Each row was made from one small tree. The marks that hang from a mark follow it in brackets, in the order of their numbers. Every link used is in the known rows. Write each row's tree.
(in the rows, 128 means zero)
Known rows
K369(K915(K860)): [131 131 115 140 124 141 138 143 131 139 104 110 150 106 129 151 158 131
 118 152 110 148 115 137 156 162 137 119 131  94 119 163 113 143  94 155
 145]
K838(K709(K748)): [117 105 126 163 116 130 135 125 155 147 142  55 153 118 132 129 138  81
 122 148 113 121 121 121 101 139 149 116 134 124 151 156  86 127 111 144
 143]
K838(K709(K748 K860(K915(K369)))): [112  88 120 179 123 144 133 159 193 127 142  50 167 115 120 120 146  84
 134 151  68 170 120 128 125 152 148 136  99 139 146 155  86 127  91 156
 134]
K487(K136 K861(K709(K748 K860))): [ 88 143 100 150 107 138 133 107 184 134  71  86 172 117 150 134 153  98
 146 155  83 133 133 110  81 124 124 134 105 149 131 149  69 146 142 139
 167]
K709(K748 K861): [120 146 109 173 109 143 132 123 135 144 140  44 154 127 145 149 119  59
 133 142 122 117 127 127 110 148 127 120 122 135 137 151  67 130 131 132
 149]
K838(K709 K860 K915(K369)): [118 102 132 169 113 145 132 170 172 136 149  71 169 111 116 126 171 140
  86 158 135 190 118 120 130 111 154 131 100 143 135 152 141 132  89 121
 123]
K136(K838(K709)): [107  98 124 139 103 128 116 163 175 135 115  89 164 110 122 126 137 117
 140 147 114 119 118 119 119 120 133 130 134 120 146 155  97 142 110 154
 152]
K709(K748): [118 140 123 164 116 134 126 117 138 147 128  68 154 123 138 135 130  86
 126 146 125 108 124 139 104 149 146 111 118 139 134 149  93 130 125 138
 156]
K709(K748 K838 K861(K860(K915))): [104 135 104 184 108 152 126 135 137 137 104  46 168 131 144 128 116  34
 186 150 145 149 136 136 120 167 126 146  99 119 136 118  74 123 137 135
 129]
K487(K861(K838(K709) K860)): [ 98  80 111 136  88 131 130 134 147 139 101  86 138 108 135 112 160 161
 158 160 118 149 122 127 103 135 132 148  79  96 141 155 147 144 123 151
 133]
K861(K709(K838) K748 K860): [ 80 128 100 127  93 125 134 137 163 130  74  89 150 125 133 114 137 117
 169 167 158 172 128 163  72 165 151 116  97 137 178 114  82 142 134 109
 148]
K487(K861(K709 K748)): [ 92 115  92 108  91 125 138 121 183 128  81 116 142 116 144 137 169 156
 158 150 123 182 132 139  62 143 150 122 121 165 153 138  94 150 119 129
 161]
K860(K838(K709) K915(K369)): [119  54 110 145 112 127 124 204 201 119 135  65 179 113 115 120 177 133
 144 129  82 170 109 125 124 157 157 132 100 148 127 130 134 121  79 127
 127]
K709(K748 K860 K861(K838)): [ 99 146 116 175  99 144 129 130 133 130 147  15 141 128 149 126 101  69
 149 146  99 117 138 123 105 160 112 127  96 133 154 186  59 137 150 146
 139]
K915(K369 K860): [127 120 110 143 121 146 132 156 149 140  97  74 162 109 118 142 157 130
  83 144  97 149 109 156 133 136 142 110  95 106 129 147 122 136 103 153
 162]
K838(K709 K915(K369 K860)): [118 100 122 157 124 146 136 179 177 142 120  51 165 104 107 138 174 134
  74 150  94 193 111 130 156 121 154 116 105  87 135 165 118 139  91 161
 139]
K915(K860): [132 132 121 151 126 141 130 126 130 145 104  79 161 114 132 140 142 134
 112 145 115 127 118 145 119 133 143 114 131 100 126 158 119 145 119 151
 153]
K136(K838(K709 K915(K860))): [105 110 123 143 122 138 118 182 168 132 107  66 170 105 111 135 164 126
 111 148 105 171 119 117 152 102 139 128 141  82 135 172 106 150 109 176
 149]
K136(K838(K709(K861) K915(K860))): [100 113 113 155 111 148 119 183 163 133 125  43 170 108 119 144 151  94
 120 145 106 171 121  98 152 102 119 134 144  76 143 179  80 150 111 178
 135]
K369(K915): [122 138 116 142 105 134 131 139 153 139 117 123 146 112 134 141 151 133
 138 152 125 138 125 130 147 172 139 125 121 122 118 150 113 136  96 133
 145]
K136(K838(K915(K860))): [102 142 115 140 114 142 119 170 151 131  85  80 178 110 120 144 153 129
 112 151 115 158 119 130 154 123 136 127 128  90 120 166 109 149 121 173
 163]
K861(K709 K748 K838(K915(K369))): [ 59 122 103  97  80 123 128 186 195 116  93  73 153 118 119 117 176 147
 134 149 119 209 128 150 110 170 172 109  66 155 170 156 104 143 107 119
 147]
K487(K861(K709 K838 K860)): [ 83 105  93 107  76 127 132 122 137 129  68 127 137 113 130 116 166 171
 172 163 125 147 126 150  87 154 141 134  75 110 147 144 114 153 134 135
 145]
K915(K369 K860(K838(K709))): [127  61 111 143 129 137 135 203 165 129 124  40 170 103 113 138 174 135
  89 127  75 161 100 126 129 136 141 111 103 104 137 149 127 131  86 147
 142]
K860(K838(K709(K861)) K915): [121  70 112 160 115 132 127 178 172 117 167  55 170 115 137 128 158 100
 185 126  98 158 119 101 114 159 133 138 140 138 123 146 107 122 101 119
 114]
K838(K709 K860 K915): [123 110 142 173 114 141 126 141 154 139 159  79 165 106 124 123 162 141
 115 164 150 162 124 113 114 118 158 130 132 136 130 163 137 132 102 116
 117]
K709(K748 K838 K860(K915) K861): [104 142 109 200 113 156 128 112 162 126 124  22 157 131 154 125  97  28
 169 144 103 144 144 120 122 173 110 141 115 147 132 146  40 131 144 140
 130]
K860(K838(K709(K748)) K915): [120  68 122 163 121 124 125 171 166 124 142  48 178 118 132 125 156  85
 169 132  93 149 119 114 106 163 160 134 135 149 131 141 109 113  95 125
 125]
K136(K838(K709(K860 K861) K915)): [ 95 127 119 181 102 149 121 169 195 124 151  46 154 113 130 124 125 101
 142 154 102 159 134  91 138 114 107 142 133 107 142 180  62 152 123 161
 133]
K860(K838(K709(K748)) K915(K369)): [113  59 111 157 120 129 131 206 191 122 137  40 183 116 121 127 165  84
 141 128  75 170 113 120 121 163 162 135  98 150 134 131 111 110  83 138
 135]
K915(K369 K860(K838)): [127  95 104 142 124 140 129 195 153 133  98  53 175 109 122 146 166 140
  94 127  86 152 105 142 124 143 143 107  89 117 121 142 132 127  99 143
 160]
K838(K709(K748) K860(K915)): [114  86 132 175 127 139 133 145 145 130 149  71 183 114 128 125 149  89
 154 154 129 160 119 124  94 137 162 151 140 159 131 150 116 128  93 124
 119]
K136(K838): [116 131 117 138  99 133 116 153 164 134  94 100 168 116 126 133 135 121
 141 146 127 109 120 140 124 134 128 125 121 135 131 149 103 147 123 151
 163]

Which tree is each row?
[ 84 129  95  97  84 131 116 148 189 130  32 134 192 106 136 136 173 131
 162 146 105 126 122 112  99 108 115 139 110 140 120 131  93 156 136 149
 176] -> K487(K136(K838) K861(K709))
[127  70 123 148 130 130 130 172 147 132 135  49 167 106 128 135 159 133
 117 132  92 142 112 121 116 133 147 116 141 102 134 160 120 127 103 143
 134] -> K915(K860(K838(K709)))
[107  74 107 152 125 139 134 193 160 123 147   4 160 111 141 137 155 105
 140 132  97 192 115 108  83 136 133 118 146 126 164 161  99 139 109 130
 131] -> K915(K860(K838(K709(K861(K748)))))
[114 113 121 145 106 142 115 168 150 122 100 120 196 112 126 131 150 128
 180 153 143 145 120 138 112 129 139 156 130 166 117 139 132 141 108 136
 139] -> K136(K838(K860(K915)))
[ 91 106  94 124  99 129 137 120 203 108  86 109 148 117 137 121 159 159
 200 163  98 211 135 139  73 162 144 147 128 178 142 149  90 149 114 130
 149] -> K487(K861(K709(K860(K915)) K748))
[121 134 113 153 122 150 130 166 160 140 102  63 166 111 118 145 168 139
  76 150 108 183 118 141 161 134 151 117  90  95 123 158 128 141 101 151
 157] -> K838(K915(K369 K860))
[102 113 116 135  92 140 131 122 121 136  97  92 156 110 144 130 158 164
 143 151 139 136 125 131  88 132 134 149  95 156 116 161 150 148 131 134
 140] -> K487(K861(K838(K860)))
[117  89 110 174 110 151 130 167 202 122 164  52 159 113 124 120 139 102
 151 151  74 176 124 117 126 141 118 141 104 129 142 157  83 139  96 146
 114] -> K838(K709(K860(K915(K369)) K861))
[109 105 109 172 110 144 123 181 188 102 151  35 165 124 150 127 134 114
 203 141 102 191 134 120  88 178 127 140 126 180 138 151 102 134 121 114
 126] -> K709(K860(K838 K915) K861(K748))
[101  94 127 142  92 129 128 149 140 135 126  72 146 113 123 106 144 140
 158 158 132 132 120 145 107 154 146 127  88  89 159 162 135 142 119 138
 127] -> K861(K838(K709) K860)
[116 118 101 174 111 143 129 168 121 136 138  34 165 128 146 144 125  75
 167 148 128 129 123 125 104 160 131 125  91 120 143 130  95 118 134 124
 141] -> K709(K748 K861(K860(K838)))
[124  86 119 171 112 140 133 163 203 123 150  73 160 109 116 112 147 129
 135 155  79 168 119 129 128 145 140 138  98 136 131 154 113 138  90 147
 127] -> K838(K709(K860(K915(K369))))
[124 112 122 187 108 149 129 128 173 132 173  45 136 117 137 122 118 107
 138 153  98 130 129 106 102 131 114 125 135 121 153 175  73 145 125 140
 120] -> K838(K709(K860 K861))
[124  94 133 174 117 137 129 134 188 123 146  83 154 114 130 106 139 127
 166 158  92 150 127 127 105 148 142 136 138 126 128 166 105 138 103 141
 118] -> K838(K709(K860(K915)))
[101 150 108 171 108 140 122 147 177 143  90  29 161 125 133 137 138  58
  83 139 119 163 129 135 153 148 144 117  74 135 133 125  82 120 121 141
 161] -> K709(K748 K838(K915(K369)))
[103 129 103 135 113 148 123 202 169 134  73  67 179 105 107 150 164 134
  84 147 103 177 114 138 168 119 140 127  89  95 123 154 116 146 106 180
 173] -> K136(K838(K915(K369 K860)))
[ 90 144 106 141  89 146 117 164 190 138  29 107 198 108 132 134 178 141
 154 169 138 161 124 109 132 100 126 155  77 104 102 131 155 155 146 162
 172] -> K487(K136(K838(K915)) K861(K860))
[ 75 136  91 126  93 129 128 119 194 125  59  81 143 118 142 129 168 132
 140 149 135 212 139 130  92 144 151 133 116 159 142 131  78 147 132 122
 152] -> K487(K861(K709(K838(K915)) K748))
[115 109 114 161 111 144 126 158 163 129  91  84 182 118 127 125 149 107
 128 141 142 171 119 151 128 149 138 146  86 174 115 114 127 129 109 117
 134] -> K709(K838(K860(K915(K369))))
[ 94 120 127 161 112 130 120 164 175 134 118  50 171 116 121 130 144  79
 123 149 114 149 126 109 138 121 143 130 129 111 147 164  77 136 109 165
 153] -> K136(K838(K709(K748) K915))
[105 120 125 190 116 147 136 157 197 133 149  22 151 117 120 127 138  94
  89 161  80 176 129 115 139 135 146 123  90 122 153 168  86 131  97 157
 143] -> K838(K709(K748 K860) K915(K369))
[125  88 101 145 108 132 125 197 183 118 114  76 182 118 122 128 169 135
 151 132  97 163 114 141 129 172 151 128  87 157 108 121 140 115  96 121
 142] -> K860(K838 K915(K369))
[117 117  96 169 100 154 126 206 165 128 130  47 168 117 129 141 157 124
 133 153 126 185 124 122 144 149 131 124  60 113 127 129 131 122 113 122
 136] -> K709(K861(K860(K838(K915(K369)))))
[110 118 109 149 101 143 124 133 180 138  51 119 197 109 144 128 181 143
 186 163 129 158 121 129  99 139 136 155  88 117  93 115 172 147 135 133
 147] -> K487(K136 K861(K860(K915)))
[ 94 120 110 152 110 133 128 122 144 124  98  89 181 125 132 123 144  66
 163 147 140 159 128 139  88 160 150 142 132 173 140 125  64 119 117 106
 131] -> K861(K709(K748 K838(K860(K915))))
[112  51 106 152 108 135 128 211 186 121 122  74 179 109 113 115 172 140
 165 151 101 181 109 135 119 159 153 135  77 126 135 119 153 116  86 124
 124] -> K861(K860(K838(K709) K915(K369)))
[104 143 105 173 127 150 132 159 157 146  75  12 167 116 123 146 148  61
  59 139 103 177 122 143 156 139 148 115  83  99 132 141  84 129 121 163
 165] -> K709(K748 K838(K915(K369 K860)))
[114  77 116 151 134 131 140 185 135 130 134  47 159 104 127 148 166  89
 120 131  77 163 110 106 146 162 143 122 138 101 136 163  93 120  73 158
 139] -> K369(K915(K860(K838(K709(K748)))))
[100 115 114 158 104 134 118 188 169 123 114  50 166 123 136 121 153 151
 160 163 153 205 127 137 106 167 170 116  92 136 141 135 154 130 121 112
 144] -> K861(K748 K860(K838(K915)))
[ 99 100 114 130  98 134 118 161 205 141  61  90 188 102 135 138 171 124
 139 142 102 134 117  93 107  84 109 153 116 125 116 141 125 157 126 166
 168] -> K487(K136(K838(K709)) K861)
[101  99 114 171 104 147 116 171 192 116 142  68 169 114 130 121 125  92
 187 148  90 152 131 102 124 132 101 154 140 132 142 170  67 149 111 164
 124] -> K136(K838(K709(K860(K915) K861)))
[ 94 163 127 146  96 137 104 180 192 136  66  89 203 113 134 134 160 110
 136 150 132 135 124 112 133 112 132 134 108 127 106 146 127 145 139 142
 164] -> K487(K136(K838(K915)))
[101 144 110 156 107 134 134 105 151 128 131  85 145 128 134 125 120  99
 144 160 101 127 131 136  97 155 138 111 118 143 161 163  45 135 125 135
 151] -> K861(K709(K748 K860))
[109  96 130 148 106 134 123 168 157 132 131  94 176 106 124 127 145 124
 137 155 137 126 113 117 106 102 131 146 138 142 142 155 113 143 104 140
 141] -> K136(K838(K709 K860))
[ 78 119  93 113  88 130 132 138 185 131  36 118 177 111 145 127 181 147
 174 168 140 183 123 138  58 131 145 137  87 140 150 120 129 159 134 117
 164] -> K487(K136 K861(K709 K748 K860))
